Known rows, with every way that one mark hangs from another
j_397(j_909(j_910)): [-14.5 -17.1  -0.4 -10.7  -8.0  17.2  -7.9   2.9  -8.1  39.8 -41.3  14.2
 -17.6  78.6  18.4  37.0   8.2   3.2 -26.2  12.2   4.5   0.7 -37.6  20.8]
j_397(j_909(j_614 j_910)): [-18.3 -11.0  -7.8 -16.8  -5.4   0.3  -9.6   1.7  -6.2  39.3 -27.0  41.1
 -22.5  58.0  16.1  45.2  -3.2  13.4 -18.8  32.7   6.6  -1.2 -38.4  17.4]
j_251(j_909(j_466(j_903) j_614)): [  1.3  -1.5 -20.8 -12.6  25.0   7.4  19.7 -23.3  23.9  26.0  -3.6  38.3
 -12.5   2.6  34.6  32.5  15.4  -6.5 -20.3  22.8  13.9   2.5 -27.8  -7.7]
j_910(j_909(j_466)): [  0.3 -11.8 -12.5   5.9 -25.5  -8.9   2.2 -29.9   9.4  40.2 -61.3   0.8
 -13.5  62.6  26.1  30.1   6.4   1.1 -31.7   9.8   1.2  16.3 -27.2  16.4]
j_909(j_466 j_614 j_910): [-17.8  16.7 -18.7  -3.3   7.5  -3.3 -10.9 -22.6  11.2  17.1  16.5  16.2
 -17.7  44.9  17.1  49.2  -2.7  -1.9 -13.9  21.8   4.8  -3.7 -30.4   6.8]
j_903(j_305 j_466(j_909(j_614))): [ -0.2  -2.7 -13.1   3.8  10.8  12.9  17.8  -7.5  30.2  47.2 -40.5  59.0
 -40.4  44.8  24.9  34.1  28.9  39.2 -45.7   5.3  18.7 -39.0 -13.9 -12.7]
j_909(j_466(j_903(j_305)) j_614 j_910): [-20.3  11.4 -28.0 -16.8  40.2   6.2   3.9 -19.8  34.9  36.9  19.7  21.1
 -28.2  -3.0   9.4  49.3  20.4  -4.4 -25.1   1.0  19.1 -43.0 -32.4  40.5]
j_305(j_903(j_466(j_909(j_614 j_910)))): [ 22.4  13.2  -9.1   4.1  34.1  24.2  15.8 -11.5  21.0  17.0 -13.6  47.3
 -27.0  67.8   9.2  41.6  13.5  40.4 -20.0  10.7  10.2 -48.9 -23.5 -28.0]
j_614(j_909(j_466(j_903(j_305)) j_910)): [-11.2 -13.9   9.7 -21.8  39.7  10.2  23.6 -19.6  34.8  48.9   1.2 -12.5
 -13.3  15.2   6.9  46.8  13.6  -9.0 -38.6 -23.8   3.1 -28.5 -29.4  38.3]
j_305(j_909): [  6.1 -16.9 -12.4  14.6 -21.2  -6.0   4.0  10.3   2.5  28.2 -27.6  15.5
 -39.6  70.1  28.3  25.3  16.2   0.8 -38.4  16.6  19.1   2.3 -22.2  30.5]
j_251(j_909): [  2.7 -16.3  -8.4   8.1  -1.2  16.4   7.2   8.3  -2.7  24.5 -25.4  36.6
 -25.3  67.0  48.8  15.6  19.3  -5.5 -30.5  -0.7  18.2  19.1 -16.0   1.8]
j_909(j_466): [ -4.2   5.5 -12.9   4.6 -20.1   4.2   3.6 -23.2  14.7  25.3 -28.2  -2.2
 -18.9  67.8  36.3  28.8  20.0  -4.2 -29.8   7.0  15.3   7.9 -31.3  -2.9]
j_903(j_305 j_466): [  0.2   7.0   0.9   8.0   0.9  26.8  14.0  -3.5  25.7  31.1 -30.4  29.6
 -34.2  59.3  31.5  19.0  37.2  20.4 -45.7 -11.1  30.1 -35.9 -21.4  27.3]
j_909(j_910): [-18.6  -2.7 -10.3   2.7  10.6  14.5 -12.5   4.7  -2.1  25.4  -4.3   8.9
 -29.2  82.6  29.8  32.6  13.5  -7.6 -24.0  -6.1  12.5  -3.5 -18.2  28.8]
j_910(j_909(j_466(j_903(j_305)) j_614)): [ -5.9  -9.6 -32.0  -9.9   8.9 -13.8  17.0 -31.0  34.3  60.4 -43.1  34.9
 -28.8  -9.6  19.1  40.1  20.1  10.8 -36.9   6.0  16.6 -23.8 -26.3  45.2]
j_614(j_909(j_466(j_903) j_910)): [-11.6 -12.1  13.9 -24.1  31.0   8.8  21.7 -29.9  22.6  41.1   1.0 -21.2
  -3.6  37.1  12.3  44.3   1.2 -14.9 -22.7  -3.0  -0.7  -7.2 -33.5  14.7]
j_305(j_909(j_910)): [ -4.1 -12.9 -12.7   8.3   1.9   1.0  -6.2  13.0  -5.2  21.3  -0.1   5.0
 -35.5  69.5  13.7  35.8   7.8  -7.9 -27.3  14.1   6.4  -7.8 -22.4  46.7]
j_305(j_903(j_466) j_909(j_910)): [ 35.0  10.0   3.2  15.1  17.5  24.9  13.6   2.7  17.9  -3.6  -1.4  12.0
 -25.8  69.7   4.3  32.0  17.0  20.1 -27.1  13.5  16.2 -49.7 -32.7  28.8]
j_614(j_909(j_910)): [-13.0 -22.0  19.3  -7.8   9.9   5.5   3.3   4.0  -0.4  37.7  -7.5   2.5
 -20.5  77.0  23.6  33.2  -7.9  -5.6 -29.1  -9.0   6.7   8.3 -18.6  19.3]
j_909(j_614 j_910): [-22.6   3.2 -19.8   0.3  13.4   0.3 -15.3   2.5  -0.5  25.6   8.5  38.1
 -31.9  58.6  26.5  41.5   0.8  -0.8 -17.7  13.5  18.7  -4.5 -18.5  21.2]

Rows
[ 28.6  16.6  -6.5  10.9  19.5  10.2  11.5   0.3  16.8  -2.8  16.3  40.6
 -29.2  48.1  -0.6  39.0   4.8  30.5 -23.2  32.3  22.6 -51.6 -33.2  25.1]
j_305(j_903(j_466) j_909(j_614 j_910))
[ -2.0   1.6 -18.8   5.4   9.7   2.6  -0.8  -3.2  22.7  21.7  10.1  -8.2
 -30.8  32.5  -0.6  46.0  18.0  -7.2 -35.8   2.6   0.6 -28.5 -30.4  54.2]
j_903(j_305(j_909(j_466 j_910)))
[ -8.3  -6.3 -14.9  -0.4  27.3   7.8  -8.3   9.0  -6.9  19.9  16.7  57.0
 -22.1  40.5  31.2  36.8  -5.4  -2.8 -14.0  12.0   8.9   6.0 -14.7  14.6]
j_251(j_909(j_614 j_910))
[  1.0 -22.5 -20.3   1.1  10.2   4.8  17.2  11.9  26.0  45.8 -27.4  19.1
 -48.1  20.7  20.5  27.5  39.7  -0.4 -48.3  -2.7  28.8 -32.7 -22.2  65.6]
j_466(j_903(j_305(j_909)))
[-15.5 -19.8 -26.1  -8.8  52.4  26.5  11.7   5.4  23.3  59.4 -23.4  17.2
 -42.9  41.4  15.1  44.6  42.4   3.1 -36.0 -30.3   7.1 -43.3 -12.5  27.0]
j_466(j_903(j_305) j_909(j_910))
[ -8.2   4.3 -24.1 -14.4  25.1  -9.6   7.3 -18.1  19.6  25.7  23.1   7.8
 -21.9   8.2  -1.6  53.1   4.5  -8.0 -17.7  38.9   4.4 -24.6 -35.7  33.5]
j_305(j_909(j_466(j_903) j_614 j_910))
[  1.4   9.8  -7.8   3.6  22.8   3.7   3.5   9.0  18.9  19.0  16.6  43.1
 -36.4  24.4   0.6  41.1   7.7  23.2 -35.6  23.3  15.1 -56.4 -22.3  54.0]
j_903(j_305(j_909(j_614 j_910)) j_466)
[ -6.6  -9.2 -27.4 -11.3   2.1 -16.8  13.1 -38.4  21.1  52.3 -48.1  27.7
 -17.5  13.5  22.3  38.5   5.1   5.3 -28.0  25.7  11.9  -1.4 -29.5  22.6]
j_910(j_909(j_466(j_903) j_614))
[ -9.5 -19.7 -31.1 -10.7  20.1   1.6  18.4  -6.5  18.5  58.2 -40.9  44.1
 -38.5  44.5  33.7  38.7  28.2  15.3 -32.0  12.5  18.2 -11.6 -17.1 -17.9]
j_466(j_903 j_909(j_614))
[  0.9  -3.8 -10.1   1.2   1.1  10.8  15.3 -15.2  15.9  41.8 -41.1  51.2
 -28.2  70.7  31.3  32.9  18.8  33.2 -33.4  23.8  15.2 -19.4 -17.1 -34.6]
j_903(j_466(j_909(j_614)))
[-18.5 -10.7 -26.9  -2.4  21.4   0.1  -8.1   0.3   1.5  43.9 -11.1  39.0
 -35.6  67.7  21.3  49.1   6.8  12.5 -23.7  10.6   0.5  -5.8 -11.2 -10.1]
j_466(j_909(j_614 j_910))
[ -9.2  -9.9  19.9 -10.9   5.7   0.6   7.7 -23.7   9.5  31.9  -0.2 -16.4
  -6.6  63.2  13.9  39.9  -9.5  -9.9 -26.2  -1.2  -5.3  10.3 -29.9   6.0]
j_614(j_909(j_466 j_910))
[ -5.8   4.7 -17.0  -4.4  25.6   5.5  -3.5 -16.5   4.9  10.0  25.8  35.5
  -7.8  28.8  21.2  41.2  -6.7  -6.6  -8.5  17.8  -4.4   6.7 -23.3  -1.9]
j_251(j_909(j_466 j_614 j_910))
[ 24.8  -1.6 -11.9  15.8   9.8   7.1   1.6  13.7   7.1   4.9   1.0  10.7
 -37.1  67.9   7.4  36.1  13.0   6.3 -25.2   6.0  16.3 -26.4 -29.1  38.0]
j_305(j_903 j_909(j_910))
[ -8.6   2.1  -8.2  -3.9  27.9  18.4   3.4 -10.2  11.1  34.2 -12.6  40.5
 -23.2  68.9  16.8  42.2   8.9  27.0 -22.3  17.2   0.6 -30.1 -16.1 -20.3]
j_903(j_466(j_909(j_614 j_910)))
[ 12.5  -1.7   1.3  13.3  -6.8  13.7  16.9   8.5  24.1  26.8 -28.7  23.7
 -37.4  46.9  16.7  21.7  30.9  21.5 -50.3   9.8  24.2 -41.2 -23.9  45.0]
j_903(j_305(j_909) j_466)
[ -4.0 -18.7  13.9 -17.6   3.5   0.5  32.6 -33.5  28.2  49.3 -28.6 -12.5
 -10.0  39.1  26.2  32.5  15.1  -6.0 -35.1   1.9  11.4   2.5 -36.5  -2.5]
j_614(j_909(j_466(j_903)))
[ -5.9  -3.8 -22.6   2.3 -24.8 -22.7   2.0 -32.2  10.5  39.3 -45.4  29.7
 -17.6  38.3  24.4  37.3  -3.6   8.5 -29.2  26.5   6.5  15.7 -26.4  12.2]
j_910(j_909(j_466 j_614))
[-18.8  13.2 -24.0 -18.1  33.3   5.1   3.4 -28.0  22.0  28.4  19.4  12.2
 -16.1  21.1  13.1  49.6  10.4  -9.9 -13.0  16.1  12.4 -19.5 -34.8  16.0]
j_909(j_466(j_903) j_614 j_910)
[-10.9  -4.3  -0.8 -15.2 -11.4  14.8  -2.4 -19.7   4.9  32.1 -33.1  -6.9
  -6.4  68.8  10.7  45.5   5.7  -0.8 -23.2  19.2  -5.4   1.1 -49.8   5.7]
j_397(j_909(j_466 j_910))
[-10.2  -6.7 -19.1   1.5   4.9 -14.7 -11.0  12.8  -4.7  18.6  16.5  30.8
 -37.7  46.2   9.6  43.1  -6.5   2.7 -23.7  33.8   9.1  -8.3 -23.4  40.6]
j_305(j_909(j_614 j_910))
[ 32.5  12.0 -21.3  13.3 -19.0 -16.4  17.8 -15.7  24.2   4.8  -6.9  24.8
 -29.9  30.8  11.1  35.7  10.1  18.8 -28.5  40.8  22.1 -15.5 -38.7   4.2]
j_305(j_903 j_909(j_466 j_614))
[ 24.5  15.9 -21.8   8.3   7.3 -10.0   4.8 -12.6  19.3  -0.6  22.4  15.3
 -23.0  31.4  -4.2  50.1  -1.1  12.2 -19.8  32.5  10.6 -27.6 -40.0  16.7]
j_305(j_903 j_909(j_466 j_614 j_910))
[-18.5 -14.3 -33.2 -14.5  53.9  10.7   9.3   2.7  23.6  59.5 -10.3  43.1
 -45.9  17.4  12.5  52.6  28.7  11.0 -30.7 -11.1  10.3 -44.2 -12.7  22.9]
j_466(j_903(j_305) j_909(j_614 j_910))
[ -4.5  -1.9  -8.0 -14.6 -34.6  -7.5   6.6 -26.0  11.2  37.8 -49.1  29.1
 -11.8  44.2  21.3  36.6   5.2  17.3 -28.9  47.0  10.1   9.1 -50.1 -14.5]
j_397(j_909(j_466 j_614))
[ -8.1   0.2 -20.2  -4.4  14.9  15.7  21.0 -21.3  39.6  42.2 -24.5   1.5
 -29.6  19.2  26.4  31.2  44.2  -5.1 -40.6 -15.1  26.0 -27.0 -32.3  29.5]
j_909(j_466(j_903(j_305)))
[-17.0   6.5 -20.0 -11.6  40.3  21.7   5.6 -19.9  35.1  35.8   4.3  -7.6
 -23.1  19.4  12.3  44.6  31.9 -13.7 -30.2 -20.8  12.5 -40.5 -29.6  43.9]
j_909(j_466(j_903(j_305)) j_910)
[  7.4  -3.4 -17.3  12.2 -15.0  -6.7  10.1  -4.9  26.2  27.4 -19.7   2.4
 -34.3  31.7  14.0  33.1  27.5   2.0 -46.6   9.2  15.0 -17.4 -29.7  37.9]
j_903(j_305(j_909(j_466)))
[-15.5 -20.7 -24.3 -10.5  45.1  24.3   8.8  -3.5  12.3  54.1 -27.0   7.6
 -33.0  64.8  21.8  42.7  32.1  -3.9 -23.8 -14.2   2.8 -24.1 -16.6   3.7]
j_466(j_903 j_909(j_910))
[ 29.6   8.3 -14.6  11.6   4.2   7.1   6.8 -11.0  19.7  -1.7   5.5 -10.0
 -22.9  54.4  -1.5  42.9  13.2   1.0 -20.9  13.4   7.3 -24.6 -38.5  21.4]
j_305(j_903 j_909(j_466 j_910))
[ -7.9   2.6 -19.9 -20.6  48.5  13.0   7.7 -22.0  17.3  20.5  25.4  29.2
  -8.8   2.7  20.0  44.8   5.2 -12.6  -9.1  15.8   2.4  -9.5 -26.6   6.0]
j_251(j_909(j_466(j_903) j_614 j_910))
[ -2.9  -1.2 -17.7  -7.7  23.6   7.1   8.8 -16.1  20.7  22.7   9.8 -20.6
 -19.4  32.2   4.4  44.0  14.6 -17.8 -23.3  16.1   0.6 -24.0 -36.8  39.5]
j_305(j_909(j_466(j_903) j_910))
[ -6.2   7.9 -21.7  -2.0  11.4 -14.3  -6.2  -5.5  20.5  20.6  25.8  19.1
 -31.9  10.2  -4.0  53.2   2.9   1.9 -30.4  22.9   4.2 -30.6 -27.1  50.0]
j_903(j_305(j_909(j_466 j_614 j_910)))
